What can hang from each mark
j363: j415
j465: j359
j130: j198 j647
j415: j647
j198: j130 j219 j580
j359: j415
j647: j219 j415 j580
j580: j198 j647

Every row comes from one small tree of marks. Brackets hold a mark, then the marks that hang from it, in the order of their numbers. Every link used is in the known rows. Which tree was each row made from?
Known rows
(j130 (j198 j219 j580)): [  9.7 -16.9   4.4  -8.0  19.7 -11.9 -13.4  16.7   6.7  18.8 -27.4  20.2
  14.8  14.7   0.5  -8.7  -5.6  -4.7  12.2  19.2 -11.2 -15.7  24.9   8.5
   2.8  -4.0  -1.0 -16.8 -14.5 -18.4  16.0]
(j359 (j415 (j647 j580))): [ 15.7   2.5   9.7 -16.8  12.1  -2.2  -4.9  38.8  -1.6 -13.9 -13.4   8.4
  13.3   3.7  25.8  -2.4 -16.7 -21.6   1.0   3.0 -13.3 -23.2  19.5   4.4
   3.4  -9.7  -7.1  -9.5 -15.6  12.2  -0.1]
(j465 (j359 j415)): [  8.8   5.4   3.4 -16.8   5.1  12.4  -2.7  -8.0  -5.6  -9.2 -22.7  15.1
   5.0   7.3  19.4  -6.6  -3.4  13.8   0.6   5.2  -9.5 -23.8  15.4   0.2
  -5.2 -10.8 -17.8 -19.2   0.8  11.8  -2.2]
(j198 j130 j219 (j580 j647)): [ 12.7 -17.3 -13.0   0.6  15.6 -20.7 -16.4  49.3  15.6  36.2 -19.0  14.7
  10.8   4.6 -19.6  -4.9 -10.3 -20.7  17.8  15.3 -16.5 -14.4  30.8  11.6
  -9.1 -13.9   8.6  -8.6 -15.7 -18.6  10.4]
(j465 (j359 (j415 (j647 j219 (j580 (j198 j130)))))): [ 11.8  -6.2   8.2   1.5  14.9 -20.3  -1.2  57.3  19.8  -6.5 -26.4  22.5
  10.5  13.4  15.4  -5.3 -24.1 -10.5   5.4   7.6 -15.3 -34.4  24.1   6.6
  10.7 -11.4   5.8  -0.9 -19.8  22.6  14.2]
(j130 (j647 j415 j580)): [ -1.0   0.3  22.8 -21.5  12.7  -1.4  -5.0  38.0  18.3 -18.8 -31.5  -6.9
   9.7   0.0  20.2  -2.9   3.5   0.9  -1.4   7.9  -2.8 -29.2  13.0 -14.2
  -1.1  -6.3   2.6  -9.1  -7.5  -1.5  -5.3]
(j198 j219): [  9.3  -0.5  -9.9  -9.8   9.5   1.6  -8.6  11.7   7.8  16.3 -14.6  13.1
   7.2   6.5   0.2 -10.3  -3.0  -4.7   8.4   9.5  -6.4 -14.4  14.6   6.5
   0.4  -3.3   0.7 -14.4  -2.8  -8.9   6.6]
(j580 j198 j647): [  5.2   0.2  15.8 -12.5  11.8   4.4 -13.3  56.8   3.8   6.7 -22.4  15.2
  -2.2 -18.9  19.4  -6.5   8.3  -3.4  -1.7   4.6 -26.7 -28.9   8.3  13.3
  16.2  -5.7   9.8 -11.9  -8.1  -3.7  -6.2]
(j415 (j647 j219 (j580 (j198 j130)))): [ 12.2 -10.5   3.1   3.7  18.4 -22.5  -5.5  70.9  21.8   9.0 -17.1  17.9
   8.2   5.4   8.3  -7.9 -16.7 -26.2   5.7   6.9 -13.8 -25.5  14.7   9.8
  23.3  -6.5  17.6   4.7 -16.1   5.6  16.4]
(j647 j219 j415 (j580 j198)): [ -5.2  -7.6  13.0  -4.2  15.4  -7.2  -0.9  74.9  29.3 -18.7 -26.7   7.0
   4.7  -6.8  21.7 -14.7   0.8 -17.5   5.0   5.2  -5.8 -41.1   2.2 -10.0
  11.8   1.5  25.1 -10.8 -10.6  10.8  12.6]
(j465 (j359 (j415 (j647 j219 (j580 j198))))): [  7.7  -0.5  11.1  -5.1  13.8  -9.1   0.0  59.9  17.8 -16.9 -23.6  23.0
   9.0   3.2  24.4  -4.4 -16.9  -8.6   1.2   4.1 -16.2 -37.1  17.9   3.8
  13.2  -4.6   3.5  -5.1 -19.8  24.9   5.7]
(j363 (j415 j647)): [ 18.4   1.7  -1.5 -21.4  13.5   5.7  -4.6  -2.5  -4.9  12.0 -16.5   6.0
   6.2   0.9  24.4  -1.4   0.6   0.6   2.5   4.8 -12.5 -21.3   5.2  11.0
   4.6  -7.6  -9.6 -12.0 -11.1  -5.3   6.2]
(j198 j580): [  9.1 -11.6  -9.1  -8.8  14.1   2.9  -8.7  16.7  -9.1  14.1 -14.4  13.7
   5.6  -1.2   2.1  -7.5  -0.3 -15.8   5.0   8.2 -10.0 -13.9  16.3   3.0
  -2.2  -6.6  -6.6 -13.8  -3.7 -13.8   7.3]
(j198 j130 j219 (j580 (j647 j415))): [  7.0 -15.9  -9.8  -2.4  17.4 -24.2 -11.7  64.1  27.8  21.5 -27.7   7.5
  13.5   5.9 -12.3  -4.3  -8.1 -22.2  21.6  14.7 -13.9 -23.0  24.2   3.0
 -14.6 -13.6  12.4 -11.0 -17.2 -13.2  13.2]
(j647 j415 (j580 j198)): [ -2.8  -3.9  15.3  -9.9  16.2  -3.2  -0.9  55.8  12.5 -19.3 -25.6   2.7
   3.6  -7.0  26.5 -11.3   3.8 -13.6  -0.3   4.1 -10.8 -38.6   6.9  -6.8
   8.6  -3.1  14.2 -13.0  -8.8   7.0   7.4]
(j647 j219 j415 j580): [ -1.9  -7.8   0.7  -9.3  12.9  -4.2   0.6  52.7  29.6 -17.5 -20.3   0.5
   8.4  -0.9  14.8 -11.7  -1.7 -16.2   7.6   3.3   4.1 -33.1   2.7 -17.9
   4.1  -0.7  16.2 -10.8  -5.8   6.4   9.8]
(j465 (j359 (j415 j647))): [ 16.3   9.0  -1.2 -19.2   8.4   4.6  -1.3   3.7  -1.4  -6.1 -19.5  19.7
   9.8  10.7  22.0   1.7 -10.7   5.8   0.9   2.6 -16.2 -18.9  16.5   7.9
   1.0 -11.8 -23.4 -10.6  -7.9  13.8  -3.8]
(j130 (j647 j219 j415 (j580 j198))): [ -6.2  -4.0  31.7 -11.3  14.7  -8.7  -5.9  79.2  35.1 -18.4 -39.3   3.3
   7.4  -4.9  24.6  -8.3   1.8  -2.6  -0.4  10.4  -6.8 -39.7   7.8  -9.7
  11.0   0.9  21.8  -7.2 -14.6   5.2   3.6]
(j415 (j647 j219 j580)): [ 10.8  -4.9  -7.4  -8.3  15.2  -8.6  -2.4  52.5  19.7  -0.8  -8.9  11.7
  10.7   1.1   9.1  -4.4 -11.6 -23.6   4.1   1.4  -5.3 -20.2   8.9  -1.2
  15.8  -1.2   6.5   0.1 -11.5   3.4   5.6]

Write each row's tree
[  5.2  -6.8  32.5 -19.0  17.4 -11.7 -14.3  23.8  21.2  -1.1 -36.0   7.1
  15.6  14.6  12.3  -4.0  -4.3  13.5   1.9  19.2  -7.7 -22.8  28.0  -0.3
  10.6  -3.9   3.8 -10.1 -16.7 -10.8  -0.2] => (j130 (j198 j219) (j647 j580))
[  9.6  -8.1  10.1  -7.4  18.6  -8.6  -2.8  52.1  15.8   0.5 -20.2   9.4
   6.1  -6.4  26.4  -7.0  -5.1 -12.4   2.7   6.3 -12.2 -39.6   4.9   6.1
  17.7  -0.6  17.7  -6.4 -23.7   7.1  14.8] => (j363 (j415 (j647 j219 (j580 j198))))
[ 13.2  -1.1   8.3 -12.3  11.2  -7.0  -5.3  57.7  14.3 -13.4 -15.0  12.6
  14.1   4.4  23.4  -5.1 -19.8 -25.6   5.5   3.8  -7.7 -25.3  13.9   1.5
   7.4  -5.0   3.6  -6.9 -18.1  14.2   5.0] => (j359 (j415 (j647 j219 j580)))
[  0.7 -12.8  31.8 -17.5  18.4 -12.4 -13.0  48.3  30.5  -5.3 -50.2  11.0
  16.7  10.1  17.3  -3.3   1.5   8.6   8.2  19.1  -6.3 -26.5  14.2  -5.7
   5.1  -1.4   3.0 -12.1 -16.4 -13.3   9.1] => (j130 (j198 j580) (j647 j219 j415))
[  9.4  -0.8  27.7 -10.1  11.9  -5.5 -15.3  28.6   3.0  16.5 -33.8  13.8
   2.8   5.5  12.4  -6.6  -0.2   9.6  -2.2  15.3 -18.0 -20.6  19.1  14.4
  11.0 -10.4   2.8  -5.5  -4.8 -10.2   2.9] => (j580 (j198 (j130 j647)))
[ 13.6 -18.0 -18.4   3.7  15.7 -17.1 -11.3  21.1   3.6  36.2 -16.2  16.6
  12.1  16.9 -19.4 -10.3 -13.6 -21.2  17.8  16.8  -7.0  -9.7  29.3   9.0
 -11.5 -11.2   2.1 -10.6  -9.0 -17.8  21.4] => (j198 j130 j219 j580)
[  0.0  -0.2  11.6 -10.0  13.7  -8.7 -10.6  77.5  30.5   2.3 -31.0  10.8
   5.2  -9.9  13.8  -8.3   4.7  -7.5   9.7   8.3 -21.8 -34.7   9.2   7.7
   4.0  -3.8  20.2 -15.4 -16.1  -1.3   1.7] => (j580 (j198 j219) (j647 j415))
[  0.2  -9.3   9.8  -1.1  14.5  -3.8  -5.3  61.4  15.3  -5.2 -17.7  13.8
   2.0  -8.5  15.6 -14.5  -2.4 -16.8   1.4   5.7  -8.7 -33.6   7.1  -1.6
  18.1   1.1  21.6  -8.2  -8.6   5.3  10.1] => (j647 j219 (j580 j198))
[ 15.4  -4.9   0.2 -18.3  16.9  -0.8  -1.1   9.6  -1.8   0.4 -12.7  -0.9
   8.0  -0.4  23.1  -1.8  -2.9  -9.3   0.5   4.3  -8.9 -28.2  10.7   1.6
   7.2  -7.6  -1.4  -9.0 -16.8   0.8   6.8] => (j363 (j415 (j647 j580)))
[  7.8 -12.8 -10.3  -5.9  14.4  -9.2 -15.2  53.8  12.6  25.2 -17.1  14.9
   9.4  -6.4 -10.4  -3.7  -3.2 -19.7  13.2  11.3 -17.7 -17.5  24.5   8.5
  -6.2  -7.4   6.6 -13.1 -16.4 -16.3   3.0] => (j198 j219 (j580 j647))
[  0.4  -0.7   4.7 -15.3   8.9  -1.0  -6.6  65.5  35.5  -5.9 -26.5   5.2
   5.6 -11.3  15.0  -6.4   5.5  -6.9   9.4   2.6  -9.0 -30.9  -1.3  -6.0
   6.1  -3.8  14.7 -11.7  -5.8   0.8  -1.9] => (j580 (j647 j219 j415))
[  7.2  -7.4  10.8   0.1  11.6 -11.3 -14.2  72.9  22.3  18.0 -26.2  19.3
   1.0  -8.1   6.3 -10.1  -2.0  -8.1   7.1   9.0 -20.5 -29.0  10.7  13.0
  17.0  -7.9  22.3  -5.0  -9.1  -3.4   7.0] => (j580 (j198 j130) (j647 j219))
[  7.2 -12.2   4.8  -6.4  16.2 -22.5 -13.1  39.5  24.3  22.3 -37.9   5.9
  16.7  20.2 -11.0  -3.8  -8.8  -7.0  16.8  21.1  -5.5 -16.7  28.9   1.5
 -18.8 -11.6   2.5  -8.9 -14.3 -18.7  14.7] => (j198 (j130 (j647 j415)) j219 j580)
[  1.2  -5.9  12.5  -3.2  12.6 -15.6  -9.7  86.2  37.1   4.3 -35.0  11.1
   3.8  -6.0  13.1 -10.1   0.4 -10.1  10.9   8.1 -17.0 -36.8   5.0   4.1
  11.8  -7.7  25.4  -7.0 -11.4   2.1  10.1] => (j580 (j198 j130) (j647 j219 j415))
[ 10.2   2.7  12.7 -11.1  14.5  -4.6  -0.3  39.8   1.4 -17.4 -21.9  19.2
   7.5   2.6  27.5  -1.5 -13.0  -5.0  -3.8   2.5 -22.4 -34.4  21.6   6.6
   9.0  -9.6  -7.0  -7.7 -19.0  21.6   0.7] => (j465 (j359 (j415 (j647 (j580 j198)))))
[  9.3  -2.8  18.5  -4.5  13.0 -13.9 -17.6  35.2  14.8  26.6 -34.3  16.5
   7.8  13.3   0.7  -8.2  -6.4   5.8   6.0  20.0 -16.6 -18.8  25.9  17.5
   5.0  -8.7   8.9  -7.4 -10.6 -12.9   8.9] => (j580 (j198 (j130 j647) j219))
[  0.0  -5.5  35.0 -21.6  18.2 -15.5 -10.3  37.3  35.2 -13.9 -44.2  -0.3
  18.2  15.5  19.4  -4.2  -1.7  12.2   6.7  18.5  -4.2 -30.5  21.4  -8.9
   5.0  -3.7   7.0 -12.2 -18.3  -5.7   2.5] => (j130 (j198 j219) (j647 j415 j580))
[  9.4  -1.6  19.1  -6.5  14.1 -10.5  -6.9  78.1  12.2 -13.8 -21.0  18.6
  10.6  -1.5  29.5  -7.6 -18.0 -25.5   3.2   5.6 -17.8 -33.6  13.6   9.2
  14.3  -2.1  12.7  -7.2 -23.4  16.8   8.5] => (j359 (j415 (j647 j219 (j580 j198))))
[ 12.1   2.3  21.3 -12.4  14.4  -5.9  -7.2  60.3  -3.6 -15.6 -19.9  15.0
   9.3  -2.0  33.6  -5.8 -14.3 -23.4  -1.8   4.6 -22.3 -31.5  17.4  12.3
  10.6  -7.1   1.9  -9.4 -20.7  14.5   3.6] => (j359 (j415 (j647 (j580 j198))))
[ 10.4  -4.4  -0.7  -3.6  19.4 -15.7  -6.5  61.4  14.5   7.9 -13.5  16.7
  10.1   2.6   8.2  -6.4 -11.8 -23.3   4.7   6.9 -19.3 -24.9  19.9  12.4
  15.3  -2.7  11.5  -2.9 -21.5   2.2   8.1] => (j415 (j647 (j580 (j198 j219))))
[  4.0  -6.3  12.1 -10.0  14.8 -21.8  -8.1  43.4  33.9   3.2 -33.4  -4.4
  16.2  18.5  -0.9  -5.3  -9.3  -4.7  10.8  16.7  -0.5 -25.0  25.8  -8.0
  -9.4 -10.7  11.1  -5.8 -12.0  -5.1   8.4] => (j198 (j130 (j647 j415 j580)) j219)
[  9.6  -4.2  12.4  -9.6   8.3  -6.8 -13.8  23.4  20.1  18.3 -30.7  11.0
   8.5  11.7   0.5  -6.4  -5.7   7.5   4.9  14.7  -3.6 -14.4  16.0   3.8
   6.4  -8.0   4.0  -3.2  -1.0 -10.8   4.4] => (j198 (j130 (j647 j219)))
[  0.7 -15.9  18.3 -13.3  19.2 -14.1 -11.6  71.6  34.3  -4.3 -39.3  13.0
  12.8  -3.5  15.0  -4.4   3.6  -6.6  13.3  12.1 -13.7 -32.6   9.8  -3.9
   8.6  -3.7  12.6 -13.4 -19.4  -9.3   7.5] => (j130 (j198 (j580 (j647 j219 j415))))
[  5.1 -17.7  -4.3  -2.1  15.0 -19.9  -9.8  76.4  33.5  12.9 -28.1   8.7
  10.2  -1.1  -4.0  -6.3  -5.0 -23.3  17.9  10.7  -9.6 -26.4  13.7  -3.2
  -4.6 -11.2  16.3  -7.0 -13.1  -9.1  13.7] => (j198 j130 (j580 (j647 j219 j415)))
